Each row was made from one small tree. Brackets hold a mark, then the marks that hang from it, in alphabetical order. Every link used is in the known rows. Write each row's tree.
Known rows
[J [T [D E]]]: [-2.48  3.08 -0.27  0.11  0.18  0.18  0.07 -0.31  0.92  0.55 -6.74  2.69
 -1.79  0.54  2.23  1.77 -0.48  0.66 -0.22]
[D [E [K T] M] S]: [-4.42 -0.17  1.17  2.77  5.98 -1.68 -1.13 -5.17  3.78 -5.90 -3.56 -2.07
  2.19  3.73 -2.20 -2.19 -0.90  2.39  1.79]
[M [E [K T X]] S]: [-0.05 -2.43  1.47  0.30  1.16  3.35 -3.21 -1.94 -0.42 -2.07  2.25 -0.61
  3.88  0.34 -3.57 -1.61  2.11  0.83 -2.26]
[X [J [T [D E S]]]]: [-0.62  0.97 -1.09 -0.13  2.26 -1.61  1.83 -2.01  1.67  1.51 -4.25  3.08
 -4.41 -0.71  3.59  2.99 -0.13 -2.75  0.03]
[E K [M S]]: [-3.19 -0.99  1.00 -1.87  3.25  2.35 -0.53 -0.71 -0.38 -4.71 -0.07 -4.74
  2.27 -2.97 -2.78 -3.70  1.52  3.67 -1.03]
[T [D E S] J]: [-6.23  4.64  1.91  1.78 -2.02  2.34 -0.22 -1.87  1.70 -3.20 -7.64  4.61
 -1.23  3.38 -1.90  0.87 -1.54  0.66  4.13]
[M E]: [-0.81 -1.70  2.02  0.67  1.12  2.59 -1.36 -0.48  0.46  0.57 -0.10 -1.23
  3.12  0.90 -2.51 -0.48 -2.62  0.87 -1.66]
[J [T D]]: [-1.10  3.39 -1.19 -0.77 -0.49  0.32  0.78  0.46 -1.07  1.84 -5.17  2.66
 -3.42 -1.10  3.30  1.11 -0.69 -1.31 -0.34]
[E [K X]]: [ 0.37  0.14 -1.69  0.62  0.92 -2.02  1.00 -1.15 -0.37 -2.96 -0.75  1.68
  1.61  0.31 -0.04 -0.24  2.52 -1.37 -0.54]
[X [J T]]: [ 3.04 -0.93 -2.18 -1.06  2.91 -2.64  1.90 -1.51  0.67  2.94 -1.21  1.90
 -5.89 -1.63  4.13  2.04  1.60 -4.13 -1.39]
[X [J [T [D E]]]]: [ 0.09  1.15 -1.32 -0.67  2.11 -1.14  1.92 -0.88  1.19  3.50 -4.42  3.36
 -4.37 -1.75  3.80  3.61  0.67 -3.07 -0.61]
[M S]: [-0.56 -1.58  1.39 -1.33 -1.80  2.86 -1.86  0.34 -0.42 -2.44  2.77 -1.78
  1.08 -1.33 -1.96 -1.44  2.09  3.56 -0.88]
[T [D [E M]] J]: [-6.48  5.68  2.19  0.99 -0.40  4.26  0.23 -0.20  1.73 -0.08 -8.20  3.72
 -0.94  0.83 -3.46  1.07 -0.45  0.88  1.94]
[J T]: [ 1.26  0.44 -1.42 -0.26  1.25 -1.48 -0.04 -0.97  0.18 -0.06 -2.72  0.74
 -3.65  0.56  2.70  0.01  0.47 -0.48 -1.21]
[X J]: [ 1.85 -1.20 -0.98 -0.74  2.20 -1.38  2.09 -0.77  0.49  2.98  0.77  1.16
 -3.09 -2.14  1.96  2.00  1.17 -3.79 -0.21]
[T [D [E K]]]: [-5.05  2.67  0.51  0.01 -0.28  1.14  0.60  0.33  0.45 -0.62 -5.84  1.79
  2.93 -0.96  0.19  1.42 -0.98  1.27  2.23]
[D [E K M] S]: [-5.46 -0.86  1.85  2.11  5.07 -1.10 -0.51 -4.22  3.88 -8.12 -4.01 -3.23
  3.87  3.05 -2.70 -2.28 -1.63  4.94  0.90]
[K T [X J]]: [ 4.76  0.99 -2.32  2.10  2.11 -2.30  0.94 -2.51  0.63  5.79  1.55  6.12
 -4.11  0.89  1.38  3.46  4.74 -7.97 -1.67]
[E [K X] [M S]]: [-2.20 -0.12  0.76 -0.25  2.57  2.22 -0.09 -1.27  0.14 -4.95  0.12 -2.03
  2.99 -1.75 -4.00 -2.45  3.67  2.91 -3.18]
[J [T [D [E K M]]]]: [-3.79  3.07 -0.34 -0.18  2.68  0.08  0.75 -0.86  0.87 -0.83 -7.83  1.04
 -1.08 -0.63  1.50  0.35 -0.55  1.20 -0.47]
[E [K T X] M]: [-0.25  1.98 -1.21  1.47  4.83 -1.00  0.66 -2.53  0.19 -0.03 -1.56  0.86
  0.15  0.11 -1.44 -1.15  2.77 -3.09 -1.40]
[J [T [D S]]]: [-1.97  3.31 -0.69 -0.26 -0.17 -0.37  0.68 -0.88 -0.42 -0.63 -5.16  2.27
 -3.40  0.50  3.10  0.28 -1.84 -0.91  0.59]

Write each row's tree
[-4.20  3.22  0.37  0.99 -0.84  0.99  0.78  0.16  0.73 -0.85 -5.62  3.60
  3.39  0.02 -0.51  2.34  0.30  0.80  0.84]	[T [D [E [K X]]]]
[ 0.36  1.31 -1.69 -1.01  1.87 -1.54  2.60 -1.52  0.13  2.36 -3.24  3.07
 -5.71 -1.87  4.55  2.33 -0.37 -4.34  0.22]	[X [J [T [D S]]]]
[-2.01  2.10 -1.57  0.13  1.53 -1.66  0.41 -1.88 -1.38 -0.18 -2.92  1.65
 -0.78 -0.57  2.49 -0.83 -0.88 -3.89  4.10]	[E [K [T [D S]]]]
[-6.75  4.93  2.99  0.35 -1.26  5.69 -0.83 -0.12  1.30 -1.27 -6.98  2.79
 -0.40  0.32 -4.37  0.34  0.58  2.68  1.52]	[T [D [E [M S]]] J]
[-0.62  6.30 -0.69  2.93 -1.82  0.63 -0.03 -2.62  0.00  1.78 -3.76  8.81
 -4.43  3.79 -0.80  1.83  2.36 -6.68  2.15]	[K [T [D S] J] X]
[-0.63  0.66 -0.22  0.33  3.60  1.36 -0.96 -2.28 -0.11 -2.28  0.62 -0.55
  0.86 -0.96 -2.89 -2.29  4.44 -0.37 -2.21]	[E [K T X] [M S]]
[-5.29  5.07  1.40  1.07 -2.35  3.07 -0.12 -0.15  0.97 -0.07 -7.67  5.24
 -1.29  1.42 -1.87  1.94  0.00 -0.05  3.26]	[T [D E] J]
[-3.84 -0.71  3.13  0.88  2.30  3.25 -2.09 -1.18  3.43 -3.46 -1.23 -2.88
  3.73  0.92 -4.84 -0.83  1.36  6.84 -2.32]	[D [E [M S]]]
[-0.89  0.97  0.38  1.24  1.69  1.59 -0.64 -1.28 -0.68  1.87 -2.00  2.46
  2.95  0.65 -1.28  0.40 -0.79 -3.33 -0.51]	[M [E [K [T D] X]]]
[ 0.35  6.55 -1.14  2.45 -2.14  1.25  0.10 -1.19 -0.67  4.50 -3.98  9.13
 -4.31  2.27 -0.65  2.65  3.38 -7.29  1.20]	[K [T D J] X]
[ 0.42 -2.34  0.05  0.67  3.04  0.39  0.49 -1.77  0.33 -0.39 -0.43  0.79
  2.93  0.00 -1.40  0.45 -0.14 -2.18 -2.27]	[M [E [K [X J]]]]
[-0.96 -3.38  1.64 -0.72  1.70  3.55 -3.37 -1.75 -0.59 -1.82  1.94 -2.81
  3.43 -0.75 -2.81 -2.60  0.39  1.47 -0.63]	[M [E [K T]] S]
[-0.84 -0.89  0.01 -1.08  3.82  1.33  1.15 -1.70  0.36 -3.16  0.80 -1.21
  0.92 -3.14 -2.76 -1.26  4.51  0.48 -3.41]	[E [K [X J]] [M S]]
[-1.85 -0.25  0.21 -1.16  4.32  1.41 -1.26 -1.77 -0.57 -1.80  0.44 -3.30
  0.30 -2.41 -1.83 -3.48  2.20  0.47 -0.05]	[E [K T] [M S]]
[-4.58 -0.17  1.62  3.25  4.55 -1.02 -0.31 -4.44  4.22 -8.47 -3.74 -0.90
  4.40  4.10 -3.76 -1.28  0.32  4.16 -0.85]	[D [E [K X] M] S]
[ 3.75  0.43 -2.18  0.84  1.46 -2.24  1.98 -1.80  0.94  2.02 -0.63  4.88
 -4.13  0.32  1.88  3.13  4.03 -4.45 -3.67]	[K [X [J T]]]
[-2.34  0.87  0.28 -0.83  3.74  1.93 -1.43 -2.60 -0.42 -2.53 -1.34 -1.63
 -1.96 -1.51 -2.79 -3.88  2.99 -0.56  1.36]	[E [K [T J]] [M S]]
[-3.71  2.39 -0.53  0.55  1.25 -1.31  0.30 -1.89  1.18 -3.32 -7.16  1.83
 -1.25  1.53  2.76  0.42 -1.59  0.95  1.37]	[J [T [D [E K] S]]]
[-2.87  4.10  0.79  1.41  1.75  1.61 -0.49 -0.87  1.13  4.40 -4.05  2.53
 -0.61  0.22 -0.51  1.54 -0.24 -2.02  1.18]	[K [T [D [E M]]]]
[ 2.75  3.68 -1.69  3.00 -0.41 -0.44 -0.77 -2.59  0.36  2.56 -1.25  7.19
 -4.55  3.93 -1.31  1.33  4.76 -6.37  0.20]	[K [T J] X]
[-4.64  5.12  0.87  0.39 -2.69  2.40  0.72 -0.97 -0.55 -1.90 -5.72  4.59
 -3.23  1.50 -0.70  0.19 -1.89 -2.21  4.28]	[T [D S] J]
[-1.07 -3.30  2.06 -0.13  0.29  4.01 -2.50 -1.20 -0.29 -4.40  1.86 -1.73
  5.52 -0.02 -4.48 -1.87  1.52  3.28 -2.95]	[M [E [K X]] S]
[-0.98  1.07 -0.82  2.98  1.87 -1.88 -1.20 -3.51  2.37 -2.39 -4.03  3.89
  0.55  3.85 -1.71  0.85  3.74 -1.28  1.38]	[D [E [K [T J] X]]]
[-0.38  0.81 -1.96 -1.07  2.84 -1.98  2.51 -1.26  0.62  2.20 -5.05  2.77
 -4.04 -2.50  4.36  2.86  1.01 -3.42  0.34]	[X [J [T [D [E K]]]]]
